Known rows, with every way that one mark hangs from another:
R(N): [-3.82 -4.48  0.37 -2.31  2.05  4.59 -1.75  4.62  3.20  0.26 -0.95 -1.03
  0.56 -2.59 -1.73  1.33  0.12  3.34 -2.55  0.71  2.93  0.58  3.42  1.81
  0.99  2.67 -2.57]
X(D(N(C) P(G)) R): [ 2.90 -2.52  0.75  1.40 -0.18  3.47 -0.81  0.19  5.30 -2.42  2.61 -0.21
 -2.31 -0.27  0.86  4.29  3.49 -1.00  0.05  0.66  0.22  0.11 -0.69 -1.51
  3.06  2.40 -0.96]
U(C): [-2.17 -4.51  0.64 -0.27 -0.61  6.17 -1.19  4.60  2.59 -1.05 -1.83  0.51
  2.10 -2.23 -2.79  0.64 -2.30  2.57 -2.84 -1.10  3.06  1.44  1.60  0.61
 -1.28  4.45 -3.99]
P(G): [-2.40 -1.47  3.00 -0.42 -1.71  5.87 -3.39  3.21  2.58 -0.22  1.26  0.27
  1.68 -3.58 -0.35 -0.06 -1.68  1.52 -3.84  0.12  3.01  1.65  1.08  0.96
  0.02  2.60 -3.44]
P(G(J) X): [-2.84 -2.71  1.16  1.87 -2.27  6.14 -3.11  3.70  2.52  0.69 -0.13 -0.79
  0.93 -1.31 -0.10  0.00  0.20 -0.24 -5.10 -0.83  3.65  2.93  2.74 -1.13
 -1.76  2.06 -1.68]
X(D): [-1.48 -1.05 -0.45 -0.07 -0.15  3.96 -0.43  4.22  3.86 -0.57  1.48  0.78
 -0.52 -2.26 -0.84  1.06 -1.99  2.62 -1.17  0.98  1.34  1.50 -0.01 -0.59
 -1.10  2.10 -3.53]
D(N P(G) X(R)): [ 1.87 -1.01  3.20 -0.67  0.28  1.73 -1.57 -1.08  4.20 -0.89 -0.79  0.33
 -1.87 -0.28 -2.75  2.88  3.56 -1.55 -1.89 -0.35  1.57  3.41  0.41 -1.11
  3.95  1.11 -0.84]
X(D R): [ 0.29 -1.14 -1.51  1.51  0.21  3.49  1.02  3.59  3.98 -1.95  2.82  0.38
 -2.44 -0.42 -0.90  1.61  0.08  1.58  0.01 -0.23  1.54  0.64  0.71  1.15
 -0.20  0.47 -3.06]
R(N(C)): [-3.10 -6.07 -0.16 -1.59  2.42  5.53 -2.48  3.87  3.39  0.23 -0.03 -2.10
  0.76 -2.59 -0.20  1.65  0.48  1.74 -2.28  0.40  2.66 -0.94  3.82 -0.05
  2.32  3.65 -2.58]
X(D(P(G)) R(N)): [ 0.98 -2.57  0.54  0.32  0.92  3.55  0.19  2.01  3.47 -2.21  1.85 -0.63
 -1.10  0.33 -1.08  3.86  3.02  0.20 -0.77  1.59  1.31 -0.21  0.86  0.52
  1.90  1.87 -2.09]
N(C): [-1.86 -4.12 -0.09 -0.16  0.45  5.63 -2.28  3.38  3.60  0.26  0.72 -0.69
  0.57 -2.40  0.51  0.46 -1.55  0.56 -2.13 -0.68  2.93  0.03  2.29 -1.17
  0.78  3.40 -3.48]
J(G): [-2.27 -2.51  1.67 -1.03  0.84  2.12 -0.27  3.37  3.55 -1.39  0.01  2.44
 -0.24 -2.06 -1.22 -1.53 -2.36  1.63 -2.98  0.57  3.07  1.10  2.01 -0.13
 -0.54  1.40 -2.55]
P(X): [-3.20 -2.40  0.90  0.29 -0.48  4.67 -0.56  4.77  3.49  1.18 -1.43 -0.65
  0.01 -0.54 -1.98  0.29 -0.38  1.37 -3.74 -0.56  3.92  3.37  4.25 -0.18
 -2.13  2.20 -2.75]
X(D(P) R(N(C))): [ 1.38 -4.78 -1.98  0.57  2.58  3.20  1.08  2.20  4.31 -1.88  1.40 -1.26
 -1.96  1.30 -0.45  4.17  3.32 -0.72  0.70  1.01  1.32 -1.42  1.67 -1.16
  2.47  2.40 -2.24]
M(U): [-1.94 -1.84  0.56  0.22  1.63  5.40 -0.81  4.06  4.04  1.05 -0.98 -0.14
  0.60 -2.39 -2.53  1.17 -2.07  1.89 -1.71  0.94  2.31  2.56  0.41  0.68
  0.16  0.83 -4.72]
X(D(N(C) P)): [ 0.87 -3.22 -0.01 -0.50  0.76  2.74 -0.49  1.55  5.86 -0.57  0.13  0.19
 -1.33 -1.13  0.30  3.66  1.06  0.72 -0.01  1.48  0.44  1.26 -0.96 -3.26
  1.67  3.66 -1.42]
D(N P X(R)): [ 1.43 -1.79  1.08 -0.99  1.75  0.58  0.32 -0.15  4.89 -0.28 -2.16  0.47
 -3.06  0.84 -3.68  2.92  3.48 -0.92 -0.66 -0.67  1.59  3.49  1.10 -1.04
  3.42  0.71 -1.15]
D(N X): [-1.61 -1.24  1.57 -2.13  1.10  2.23 -2.30  1.81  4.54  0.71 -1.73 -0.11
 -1.49 -2.75 -2.94  1.18  0.41  1.98 -2.12 -0.47  1.27  3.93  1.13 -1.19
  2.59  1.35 -1.35]
P(D(N) G): [-2.27 -1.78  3.19 -0.27 -2.11  3.85 -3.32  0.98  2.55 -1.07  1.81 -0.05
  2.91 -4.24 -0.22  1.17 -0.71  1.86 -4.97  1.19  0.57  1.86 -0.12  0.41
  2.11  2.56 -1.16]
M(U(C)): [-1.50 -3.67  0.60  0.89  1.07  7.05 -0.71  4.43  3.11 -0.26 -2.33 -0.15
  2.07 -2.13 -3.87  1.63 -2.50  2.17 -2.14  0.32  2.09  2.17  0.17  0.29
 -0.40  2.79 -5.14]
T(J(G)): [-2.42 -1.78  1.82 -1.77  0.75  0.09 -0.63  3.26  4.28 -0.45  0.53  2.83
  0.21 -2.00  1.14 -3.13 -3.74  2.57 -2.81 -1.78  2.91  1.44  2.81  1.04
 -0.93  2.67 -2.76]
P(D(N) X): [-3.04 -2.70  1.18  0.60 -1.07  2.72 -0.50  2.46  3.19  0.36 -0.87 -0.88
  1.29 -1.25 -1.72  1.48  0.85  1.75 -4.67  0.46  1.35  3.76  3.04 -0.69
 -0.09  2.03 -0.38]
X(D(N) R): [ 0.57 -1.53 -0.80  0.61  0.65  2.75  0.58  2.66  5.39 -1.95  2.21  0.06
 -3.65 -0.98 -0.81  2.95  2.10  2.92  0.45 -0.06  0.38  1.11  0.38  1.53
  1.53  0.51 -1.12]

Rows:
[ 1.34 -1.79  0.77  1.26 -0.13  2.74 -1.31 -0.33  2.37 -0.67 -0.57  0.70
 -0.90  0.98 -2.07  1.12  1.71 -3.68 -2.49 -1.11  2.54  2.42  0.07 -2.28
  2.01  0.77 -2.45] : D(P(G(J)) X(R))
[-2.09 -5.25 -1.13  2.17  0.90  3.99  0.30  2.65  1.78 -1.08  1.10 -3.20
  0.83  1.02 -1.10  2.08  2.86 -0.98 -3.94 -0.43  2.10  0.13  5.70 -0.38
  1.52  1.74 -1.22] : P(D X(R(N(C))))
[-1.18 -2.81  0.29  3.12 -1.73  5.77 -1.94  3.01  2.43 -0.54  0.83 -1.12
 -0.81  0.43 -0.21  0.62  2.18 -1.19 -4.11 -1.91  3.68  1.93  3.53  0.46
 -0.79  0.74 -1.39] : P(G(J) X(R))
[ 0.91 -3.81 -1.11  1.29  0.92  3.55 -0.14  1.90  3.28 -2.19  1.55 -0.33
 -1.39  0.70 -0.41  3.78  3.36 -0.47 -0.74  1.22  1.24 -0.41  0.24 -0.29
  1.63  1.55 -1.54] : X(D(P(G(J))) R(N))
[-0.70 -2.88 -1.73  0.32  2.15  3.67  0.62  3.98  3.64 -2.09  2.03 -1.12
 -2.35 -0.50 -1.34  2.91  2.00  2.60 -0.04  0.60  1.21 -0.56  2.29  1.94
  1.29  0.80 -2.30] : X(D R(N))
[-0.62 -1.18  0.14  2.65 -1.49  3.20 -2.51 -0.39  0.17 -1.69  2.34 -0.20
  1.45 -1.23 -1.19 -0.18 -0.25 -2.60 -4.74 -1.03  0.84  1.61  0.02 -1.83
  2.23  0.03 -1.89] : P(D(X(R)) G(J))
[ 0.00 -1.49  0.63 -0.82  1.50  1.84 -1.04  1.09  4.49 -0.54 -0.49 -0.45
 -3.25 -1.06 -3.04  1.78  2.41  1.08 -1.10 -1.49  1.37  3.04  1.91  0.40
  3.37 -0.03 -0.92] : D(N X(R))
[-1.34 -1.28  1.96  3.16 -2.75  4.52 -0.88  1.88  1.06 -1.58  2.37 -1.15
  1.91  0.02 -1.02  0.73  0.96 -1.21 -5.61 -0.59  2.39  1.87  3.54  0.48
 -0.17  0.99 -1.88] : P(D G X(R))
[-0.60 -4.83  0.64  1.56  0.02  4.33 -0.73  2.10  2.78 -0.22 -1.43 -1.03
 -0.39  1.85 -1.19  2.62  4.30 -2.02 -3.46 -0.17  3.73  1.70  3.48 -0.47
  0.34  2.08 -1.01] : D(P(G(J) X(R(N))))
[ 0.46 -3.41  0.47  0.23  1.48  2.86 -1.65  0.04  2.20 -0.66 -1.16 -0.59
 -0.81  0.88 -2.48  2.32  3.48 -2.84 -2.45 -0.33  2.30  1.42  1.33 -1.66
  3.29  1.13 -1.67] : D(P(G(J)) X(R(N)))
[ 0.01 -4.81  1.82  1.08  0.41  4.97 -1.13  2.02  3.13 -0.64 -0.34 -2.22
  0.05  1.54 -0.80  3.09  4.29 -2.57 -3.19  0.03  3.71  0.57  4.62 -0.95
  1.69  3.09 -1.53] : D(P(G X(R(N(C)))))
[ 0.23 -0.87  4.10 -2.03 -0.19  2.14 -2.72 -0.44  4.22  0.38 -2.02  0.63
 -0.13 -1.96 -2.61  2.32  1.68 -0.47 -2.83  0.68  1.41  4.42 -0.46 -2.59
  3.25  2.50 -1.16] : D(N P(G) X)
[ 0.63 -2.67  3.20  0.60 -1.00  3.28 -0.61  1.05  4.80 -0.40 -1.23 -0.35
 -1.45  0.79 -1.56  3.29  4.76 -0.68 -2.84 -0.14  2.83  3.51  2.71  0.19
  1.12  2.08 -0.20] : D(N P(G X(R)))
[-1.59 -0.08  2.18  1.45 -2.41  5.59 -1.77  4.11  3.11 -0.42  1.63 -0.76
  0.39 -1.40 -0.45  1.03 -0.09  1.01 -3.80  0.86  2.17  3.12  1.65 -1.43
 -1.93  2.05 -2.36] : P(G X(D))
[-0.60 -1.30  0.29  0.23  0.58  0.93 -0.46  0.00  2.77 -1.42  0.61 -0.31
 -0.58 -1.23 -2.86  1.48  1.07  0.32 -2.75 -0.57 -0.05  2.69  1.09 -0.42
  3.41  0.06 -0.93] : P(D(N X(R)))
[ 1.28 -2.84 -1.48  1.41  1.08  3.52 -0.37  2.08  5.39 -2.22  2.95 -0.94
 -3.50 -0.92  0.55  3.37  2.42  1.48  0.75 -0.36  0.16 -0.18  0.70 -0.18
  2.51  1.32 -1.02] : X(D(N(C)) R)
[-0.11 -4.45 -2.31  0.89  2.53  4.46 -0.07  3.45  3.77 -2.25  2.90 -2.12
 -2.17 -0.28  0.06  3.17  2.31  1.18  0.10  0.32  1.06 -1.76  2.48  0.25
  2.50  1.61 -2.11] : X(D R(N(C)))
[ 0.86 -3.53  1.70 -0.27  0.30  3.12 -3.91 -1.39  4.11  0.34 -1.43 -0.31
 -0.34 -1.42 -0.29  2.24  2.34 -2.95 -2.64 -0.19  1.08  2.54 -0.80 -5.38
  4.12  3.10 -0.39] : D(N(C) P(G(J)) X)
[ 0.08 -2.62 -0.38  0.99  0.91  1.68 -1.18 -0.50  2.81 -1.48  1.47 -1.32
 -0.41 -1.10 -1.42  1.70  1.49 -1.12 -2.58 -1.02 -0.20  1.30  1.45 -2.19
  4.59  0.94 -0.84] : P(D(N(C) X(R)))
[-0.29 -1.61  0.65  2.01 -1.13  2.23 -2.94 -1.34  1.71 -1.68  1.75 -0.56
  0.30 -1.84 -0.98  1.12  1.62 -1.26 -4.18 -0.80 -0.23  2.20 -0.42 -1.42
  3.83  0.03 -0.03] : P(D(N X(R)) G(J))
[-2.48 -3.09  1.36  1.00 -2.16  4.13 -3.61  0.60  2.21 -0.84  1.44  0.14
  2.60 -3.87  0.74  0.81 -0.40  1.01 -4.92  0.41  0.47  1.54 -0.92 -0.75
  1.79  2.35 -0.38] : P(D(N) G(J))
[-1.29 -2.84 -1.24  1.25  1.26  3.89  1.14  4.79  3.65 -0.95  0.71 -2.07
 -2.39  1.23 -1.93  2.90  3.37  1.69 -1.58  0.18  2.16  1.40  4.48  0.79
 -0.37  0.77 -1.55] : P(X(D R(N)))
[-0.43 -2.49  4.00 -1.76 -0.90  3.48 -2.36  0.95  4.66  0.01 -1.17  0.96
  0.51 -2.47 -0.86  2.41  1.44  1.02 -2.62  1.10  2.17  2.77 -0.18 -0.25
  1.68  3.47 -1.22] : D(N P(G))
[ 1.73 -2.09  1.56  0.43  0.27  1.91 -1.97 -1.26  3.94 -0.73 -1.06  0.40
 -2.27  0.24 -2.03  2.58  3.88 -2.31 -1.93 -0.81  1.36  3.19 -0.47 -2.02
  3.70  0.74 -0.18] : D(N P(G(J)) X(R))
[-0.07 -1.66  1.99 -2.34  1.35  0.85 -0.93  0.39  4.98  1.02 -3.34  0.96
 -1.26 -1.07 -3.56  2.41  1.50  0.02 -1.63  0.34  1.53  4.47  0.26 -2.63
  2.55  2.12 -1.35] : D(N P X)
[-2.98 -1.16  2.83  1.78 -3.23  4.81 -2.16  2.48  1.06 -0.48  1.29 -0.97
  3.68 -1.74 -0.94  0.14 -0.89 -0.20 -6.53  0.61  2.35  2.92  2.79 -1.13
 -0.98  2.33 -2.20] : P(D G X)
[-1.79 -4.22  1.15  2.60 -0.76  5.22 -1.82  1.71  1.06 -1.77  2.46 -3.32
  2.11 -0.03 -0.17  1.99  3.04 -1.62 -5.33 -0.12  2.06 -0.16  5.09 -0.25
  2.22  2.09 -1.09] : P(D G X(R(N(C))))
[ 0.31 -1.62  1.91  1.48 -0.76  3.14 -3.35 -1.51  2.09 -2.05  2.80 -1.58
  0.79 -2.18 -0.46  1.56  1.61 -1.86 -3.85 -0.50 -0.26  1.10  0.71 -2.13
  5.25  1.31 -0.64] : P(D(N(C) X(R)) G)
[-0.89 -4.48  0.32  0.06  1.53  3.11  1.51  3.23  3.61  0.27 -2.35 -0.88
 -1.10  2.48 -2.85  2.95  3.83 -0.56 -2.12  0.01  3.94  1.99  4.95  0.42
  0.13  2.04 -1.90] : D(P(X(R(N))))
[-0.90 -2.80  0.76 -1.41  1.66  3.18 -3.22  1.07  4.56  0.48 -0.68 -1.29
 -1.25 -2.70 -1.33  1.41  0.80  0.44 -1.91 -0.78  1.05  2.51  1.51 -2.93
  3.77  2.29 -1.24] : D(N(C) X)
[-1.01 -2.73 -0.16  0.94 -0.09  4.22 -0.93  3.64  5.25  0.08  0.41 -1.63
 -1.70 -0.94 -0.17  2.65  1.70  1.47 -1.91  0.35  1.08  2.63  2.35 -2.66
 -0.19  2.63 -0.72] : P(X(D(N(C))))
[-0.13 -3.95  3.48  0.04 -0.98  4.56 -2.51  1.08  4.96  0.61 -1.33 -1.12
  0.26 -0.65  0.17  3.10  3.28 -1.47 -3.54  0.50  2.66  2.85  2.30 -2.86
  1.73  4.19 -0.32] : D(N(C) P(G X))
[-2.03 -2.98  2.78  1.69 -2.33  4.79 -3.40  1.01  2.70 -0.57  1.43 -2.27
  2.66 -2.27  0.53  1.70  1.41 -0.57 -5.83  0.35  1.14  2.17  2.67 -2.35
  1.64  3.32 -0.18] : P(D(N(C)) G X)
[ 0.50 -1.21  2.37 -0.72 -0.92  3.06 -1.31  1.55  5.07 -0.77  0.50  1.11
 -0.49 -2.17 -0.42  3.30  0.95  1.46 -1.37  2.11  0.40  2.50 -1.96 -1.65
  1.01  3.07 -1.32] : X(D(N P(G)))
[-0.08 -1.60 -0.84  4.07 -2.00  5.29 -1.07  3.07  2.84 -1.48  2.51 -0.93
 -1.69  0.60  0.23  1.46  2.13 -0.79 -2.89 -0.78  2.13  1.92  1.80 -0.76
 -1.28  0.43 -1.32] : P(G(J) X(D R))
